Each row was made from one path, in order. Every step used is in the known rows, and no mark comes twice. Write each row's path.
Known rows
E-H-M-S-P-X-T: [-1.40,1.59,2.99,0.63,-1.14,0.74,-1.75,0.86,-2.59,0.43,-1.80,0.55,2.08,1.44,-0.58,-4.11,0.07,1.13,0.72,3.96,3.75,-0.81,-0.25,0.50,1.61,1.17,1.36]
S-P-X-T-H-M: [0.83,1.31,3.01,1.19,-1.80,-0.27,-1.66,0.49,-1.95,0.74,-2.81,1.40,3.17,-0.74,-0.15,-3.03,1.61,0.47,1.24,3.63,3.42,-1.92,-1.53,3.16,1.26,-0.05,0.66]
P-X-T-H-M-S: [-0.11,1.78,3.57,0.71,-1.36,-0.54,-1.09,-0.27,-1.56,0.61,-3.21,0.85,2.76,-0.15,0.09,-1.73,1.79,-0.02,1.99,4.21,1.68,-1.66,-1.41,2.65,-0.09,-0.01,1.66]
E-H-M: [-0.44,-0.05,1.87,0.00,-0.94,2.42,-1.39,-1.07,0.78,-0.03,-3.19,1.09,2.94,0.61,-0.81,-2.53,0.15,-2.13,-1.97,0.92,1.20,-1.02,-0.59,1.18,3.01,-0.77,0.66]
E-H-M-S-P-X: [-1.49,1.20,3.40,0.05,-0.81,1.51,-1.56,-1.11,-1.87,0.36,-2.66,-0.15,1.70,1.67,-1.08,-4.51,0.17,0.32,-0.36,4.48,3.04,0.32,-0.35,0.39,2.23,0.23,1.69]
S-M: [0.21,-0.01,1.83,-0.61,-1.52,1.58,0.56,-0.96,1.28,0.17,-2.14,0.38,2.63,0.18,-0.35,-3.97,0.73,2.07,-1.08,2.92,-0.99,-1.59,-1.40,0.08,1.28,-1.44,0.25]
M-S-P-X-T: [0.12,1.07,2.75,0.39,-1.44,-0.37,0.33,0.42,-1.57,1.13,-1.04,0.83,1.97,0.49,0.96,-4.84,0.67,3.93,0.78,6.01,3.89,-0.07,-1.08,0.65,-0.09,0.43,0.21]
M-X-T-H: [2.34,1.37,1.22,2.19,-1.47,0.69,0.21,0.46,0.11,0.77,-1.93,1.64,3.08,-1.46,0.15,-1.29,2.26,0.24,-0.07,-0.12,3.22,-1.49,-1.18,3.54,1.81,-0.41,0.70]
T-X-P: [1.18,-0.65,0.79,1.04,-1.40,0.09,1.97,-2.95,-0.67,1.10,-2.63,1.81,3.42,-0.48,0.94,-0.09,1.82,0.72,-0.44,2.60,2.11,-2.42,-2.47,2.94,1.30,-1.52,-2.46]
P-S-M: [-0.02,0.36,2.59,-1.27,-0.87,0.68,0.25,-1.64,0.87,0.02,-2.51,0.79,2.12,0.97,-0.20,-3.81,0.49,0.87,0.21,0.62,-1.20,-1.73,-2.25,-0.98,1.00,-1.92,0.33]
S-M-X-T-H-P: [1.34,1.51,1.21,1.50,-1.89,0.11,-0.39,0.27,-1.20,-0.07,-2.24,-0.58,2.73,-0.99,-0.99,-0.88,1.77,-0.78,1.25,0.15,0.97,-3.95,0.41,2.82,2.39,0.06,2.72]
X-T-H: [2.37,0.42,1.59,1.39,-1.39,-0.07,-0.16,0.36,0.53,0.39,-2.25,1.08,3.82,-1.50,0.38,-1.41,1.99,1.17,-0.33,2.08,2.73,-1.90,-1.87,2.93,1.52,-0.90,-0.43]
X-T: [1.31,-0.06,1.33,0.43,-1.54,0.53,0.27,0.29,0.95,0.87,-1.59,2.13,3.28,-0.28,1.18,-2.75,0.65,1.27,-0.95,2.55,2.14,-1.29,-1.46,1.55,0.75,-0.55,-1.01]
P-S-M-X: [-0.02,1.37,2.30,-0.65,-0.98,1.30,0.38,-1.55,0.43,0.43,-2.04,1.30,1.63,0.78,-0.44,-3.71,0.93,-0.15,0.25,-1.58,-0.57,-1.40,-1.48,-0.36,1.23,-1.47,1.55]
T-X-P-H: [1.19,-0.16,1.14,1.74,0.36,0.14,0.75,-3.52,0.36,1.38,-2.93,2.29,3.31,0.31,1.50,-0.84,1.36,0.98,-0.22,1.34,1.88,-0.93,-4.00,4.39,2.59,-1.84,-1.79]
P-H-E: [0.24,-0.29,0.74,-0.83,0.76,0.20,0.66,-1.63,2.20,0.55,-3.30,1.49,3.20,0.75,0.93,-3.66,1.17,1.46,-1.17,-0.33,0.33,0.65,-2.76,3.50,2.39,-1.50,1.16]
P-S-M-H-E: [0.12,0.85,2.13,-1.55,0.23,-0.30,1.07,-1.17,0.27,-0.38,-2.75,-1.34,2.34,2.40,-0.12,-3.80,1.25,1.04,0.88,-0.95,-1.93,-1.37,-1.85,0.80,0.35,-1.70,3.10]
X-T-H-P-S-M: [1.02,1.07,2.38,0.19,-1.26,-1.66,-0.94,-0.22,-1.10,-0.59,-2.74,-0.70,2.79,-0.28,-0.75,-0.87,1.12,-1.03,2.28,-0.04,0.28,-4.68,-1.10,0.90,1.71,-0.84,1.58]
S-M-X-P-H-E: [-1.31,0.46,0.03,0.19,0.28,0.70,1.53,-2.97,-0.12,0.74,-1.91,1.11,2.20,1.04,0.76,-3.08,1.15,2.26,0.54,-3.61,-1.22,0.47,-2.32,3.71,2.33,-1.45,1.24]
E-H-M-X-T: [-0.18,1.27,1.19,1.34,-1.21,2.43,-1.37,0.73,-0.39,0.53,-1.71,2.45,2.80,0.44,-0.63,-2.08,0.49,-2.52,-0.93,-1.75,2.42,-1.50,0.23,2.02,2.68,0.52,1.25]
T-X: [2.05,-0.12,1.46,0.30,-1.16,0.54,1.36,-1.07,0.73,0.76,-3.32,1.84,3.76,-0.61,-0.25,-1.51,2.30,0.36,-1.23,3.60,1.78,-2.89,-2.19,2.28,1.57,-1.26,-0.48]
S-P-H: [0.91,0.01,2.36,0.46,0.62,0.81,-0.54,-1.29,1.66,0.83,-2.23,1.68,2.28,0.54,1.23,-4.93,0.00,2.28,-1.42,2.33,2.93,1.25,-2.32,1.97,3.43,-1.43,0.24]
S-M-X: [0.21,0.91,1.59,-0.01,-1.52,2.40,0.86,-1.06,0.81,0.49,-1.80,1.04,2.06,0.03,-0.54,-3.94,1.09,1.08,-1.00,0.76,-0.47,-0.97,-0.68,0.81,1.52,-1.08,1.51]
P-X-T-H-M: [0.89,1.20,2.48,1.17,-1.93,0.46,-1.75,-0.43,-0.98,0.79,-3.33,1.56,3.50,-0.61,-0.05,-1.92,1.81,-0.91,0.94,3.10,1.70,-1.84,-2.27,3.72,0.48,-0.34,0.61]

Which path is each row?
[1.65,0.57,1.73,0.97,-2.03,0.29,-1.05,-3.12,-0.53,0.51,-4.25,-1.37,2.85,-0.53,-0.27,-1.43,1.45,-1.70,-0.52,4.63,2.44,-1.27,-1.94,3.92,1.49,-1.05,1.12] => T-H-P-X
[0.00,1.18,3.66,0.49,-0.85,-1.24,-0.12,0.66,-0.59,0.10,-2.77,1.24,2.97,-0.60,0.16,-0.84,1.84,-0.37,1.65,2.58,1.39,-2.59,-0.24,1.74,1.07,-0.42,1.65] => X-T-H-M-S
[-0.31,0.48,1.69,-0.73,-0.82,1.06,-1.44,-1.86,-0.40,-0.91,-3.08,-1.58,2.10,1.56,-1.63,-2.45,-0.38,-1.99,-0.36,-0.51,0.09,-2.92,-0.86,-0.78,3.16,-0.86,1.53] => E-H-P-S-M
[1.45,0.72,0.38,0.61,-1.75,-0.79,0.37,0.07,-0.97,0.59,-3.11,0.39,4.10,-0.79,-0.24,-2.14,2.96,2.02,0.68,1.78,2.05,-1.55,-2.85,4.70,0.14,-0.48,0.51] => P-X-T-H-E
[0.00,0.53,0.84,2.04,0.18,1.79,0.33,-4.18,0.90,1.55,-1.80,2.37,1.81,0.53,2.22,-2.46,0.10,0.19,-1.04,-1.53,2.17,2.13,-2.77,4.06,2.64,-1.72,-0.63] => M-X-P-H
[1.57,0.91,0.15,0.77,-1.14,-0.48,1.51,1.10,-0.50,0.36,-2.40,1.47,3.69,-1.41,-0.18,-1.12,3.30,0.86,0.42,-2.10,2.32,-2.12,-0.90,4.49,1.44,-0.15,1.72] => M-X-T-H-E
[-0.78,0.39,0.94,0.79,-1.78,2.02,1.53,-2.90,-0.64,0.71,-1.15,0.95,1.82,0.08,0.63,-2.46,0.65,1.48,-0.20,-0.33,-0.03,-0.50,-1.10,1.49,1.25,-1.36,-0.42] => S-M-X-P
[0.23,-0.33,1.19,-0.81,0.89,-0.52,0.72,-0.71,1.10,0.57,-2.66,1.34,2.83,0.71,0.79,-4.87,1.00,2.77,-0.80,0.36,1.94,0.59,-2.08,2.91,3.24,-1.12,1.40] => S-P-H-E
[0.89,-0.22,1.64,0.43,-0.73,-0.90,1.65,-3.44,-1.09,0.90,-3.01,2.24,2.89,0.22,1.04,0.03,1.67,-0.48,0.68,0.23,1.94,-2.72,-3.32,1.82,0.94,-1.97,-2.42] => T-X-P-S
[-1.38,0.29,3.80,-1.29,-0.68,0.04,0.71,-1.43,0.43,0.55,-3.04,1.45,1.95,0.60,0.52,-2.56,0.53,-1.03,0.01,3.46,0.15,-0.80,0.13,0.03,0.76,-0.94,1.63] => H-M-S
[1.55,0.01,0.45,0.25,-1.17,-1.37,1.13,1.03,0.05,-0.05,-2.74,0.80,4.30,-1.35,0.01,-1.21,2.95,1.79,0.33,-0.01,1.83,-2.61,-1.51,3.78,1.24,-0.54,0.61] => X-T-H-E
[1.04,0.58,2.64,0.82,-1.31,-0.37,-0.87,0.48,-0.02,0.24,-2.98,1.92,3.63,-1.15,0.27,-0.98,1.64,-1.20,0.57,1.40,1.43,-2.90,-0.96,2.78,1.56,-0.65,0.62] => X-T-H-M
[-0.39,1.50,4.57,0.13,-1.01,-0.48,-0.68,-1.31,-1.93,0.59,-3.47,-0.10,2.01,0.00,-0.53,-3.14,1.73,0.64,1.36,5.51,2.79,-0.61,-0.82,1.85,1.41,-0.64,2.17] => T-H-M-S-P-X
[-1.70,0.75,1.74,0.85,-0.61,1.71,-0.84,-3.69,-1.61,0.52,-2.48,2.04,1.56,1.47,0.22,-0.99,-0.16,-4.01,-0.09,-4.66,1.98,-0.31,-1.21,1.27,2.71,-1.17,-0.04] => E-H-M-X-P-S
[1.90,-0.13,1.90,0.53,-1.46,-0.38,-0.14,-2.10,0.40,0.05,-3.81,-0.92,3.04,-1.08,-0.10,-0.52,1.41,-2.04,-0.99,2.87,2.24,-2.28,-0.57,3.00,2.54,-1.31,1.17] => T-H-P
[0.60,1.02,2.65,0.85,-1.29,1.19,-0.30,-1.40,0.14,0.54,-3.62,1.82,2.73,-0.98,-0.51,-1.25,2.14,-2.98,-0.28,-0.30,1.31,-1.43,-0.40,3.37,2.38,-1.08,2.19] => T-H-M-X
[-0.76,0.30,2.30,-1.22,1.40,-1.54,1.48,-0.55,0.59,0.39,-2.41,0.67,2.05,1.12,0.76,-4.64,1.07,3.65,0.17,1.45,2.00,0.84,-1.19,1.85,2.66,-0.83,2.33] => M-S-P-H-E
[0.76,0.64,2.77,-0.50,-1.01,-0.86,-0.56,-2.17,-0.34,-0.71,-3.75,-1.44,2.40,-0.02,-1.11,-1.21,1.12,-1.82,1.22,0.41,-0.26,-3.76,-1.24,0.65,2.19,-1.76,1.96] => T-H-P-S-M
[-0.09,1.87,0.94,0.55,-1.04,1.27,-1.51,-0.05,-1.51,-0.23,-1.63,-0.20,1.85,1.26,-1.42,-1.99,-0.03,-2.31,0.71,-3.11,1.18,-3.34,0.13,0.21,2.77,0.32,2.31] => E-H-P-S-M-X-T
[-1.63,0.50,2.59,0.03,-0.91,0.32,0.32,-3.90,-1.13,1.20,-2.60,3.24,1.33,1.04,1.70,-1.12,0.15,-3.77,0.85,-3.19,0.88,-0.35,-1.20,1.31,0.99,-1.52,-0.09] => H-M-X-P-S
[-1.42,0.86,4.04,-0.54,1.09,0.28,-0.65,-1.92,1.69,0.58,-3.28,1.85,1.72,1.48,1.08,-3.35,0.14,-0.73,0.21,2.17,-0.14,0.60,-1.30,1.49,2.13,-1.18,2.18] => P-H-M-S
[-1.48,0.51,3.47,-0.37,-0.21,0.77,-0.51,-0.06,-0.94,-0.11,-2.36,0.25,1.84,1.13,-1.04,-3.52,0.10,0.03,-0.65,2.71,2.91,-0.84,0.91,-0.61,3.23,-0.05,1.67] => E-H-M-S-P
[0.48,1.76,1.08,-0.20,-0.81,-1.09,0.94,1.11,-1.27,-0.25,-2.40,0.76,3.15,-0.39,-1.23,-1.84,3.25,1.09,2.71,-4.68,-0.30,-3.57,-1.50,2.12,1.19,-0.78,2.62] => P-S-M-X-T-H-E
[-2.32,0.28,3.45,0.24,0.89,-0.23,-0.04,-3.80,0.27,1.03,-2.61,1.83,1.56,1.53,2.22,-1.93,-0.45,-0.38,0.89,1.01,0.32,1.12,-1.91,2.18,1.78,-1.45,0.22] => X-P-H-M-S
[-1.14,1.36,3.89,-0.23,-1.44,-0.63,-0.61,0.34,-2.08,1.08,-1.75,1.77,1.75,0.93,0.74,-4.36,0.33,1.48,1.69,5.36,2.65,-0.89,-0.32,0.64,0.06,0.54,1.29] => H-M-S-P-X-T
[-0.14,0.30,1.57,0.61,-0.97,0.57,1.20,-4.01,-0.53,1.25,-1.93,2.37,1.56,0.63,1.93,-1.49,0.42,-1.14,-0.03,-2.55,2.15,0.43,-2.13,1.45,0.99,-1.81,-1.09] => M-X-P-S
[0.22,0.62,1.30,-0.23,0.11,-1.51,2.46,-2.48,-2.06,0.09,-2.75,-0.85,3.11,2.04,0.20,-0.77,2.46,1.21,2.45,-1.38,-1.34,-3.49,-2.78,2.52,0.36,-1.71,1.11] => T-X-P-S-M-H-E
[-0.12,1.06,2.02,0.45,-1.47,0.93,-0.17,0.32,0.04,1.22,-1.96,3.53,2.47,-0.07,0.70,-2.27,0.68,-2.23,0.07,-0.32,1.32,-1.58,0.26,2.07,0.99,0.19,1.35] => H-M-X-T
[0.24,1.58,1.75,0.00,-1.19,0.79,0.13,0.35,-0.25,0.53,-1.20,2.11,1.97,0.56,-0.14,-3.47,0.86,0.54,1.45,-2.01,0.04,-2.36,-1.33,-0.13,0.72,-0.60,1.04] => P-S-M-X-T
[1.19,2.17,2.15,1.12,-1.15,0.19,-0.33,0.35,-0.69,0.09,-1.85,1.08,2.65,-0.51,-0.98,-1.95,2.14,0.52,2.03,-2.50,0.64,-3.01,-1.86,1.32,1.41,-0.93,1.48] => P-S-M-X-T-H
[-0.81,0.37,1.55,-0.71,0.04,-0.85,1.79,-3.10,-1.09,-0.07,-2.12,-1.42,2.25,2.35,1.02,-2.26,0.85,1.44,1.53,-2.00,-1.70,-0.80,-2.32,1.42,0.07,-1.90,1.20] => X-P-S-M-H-E
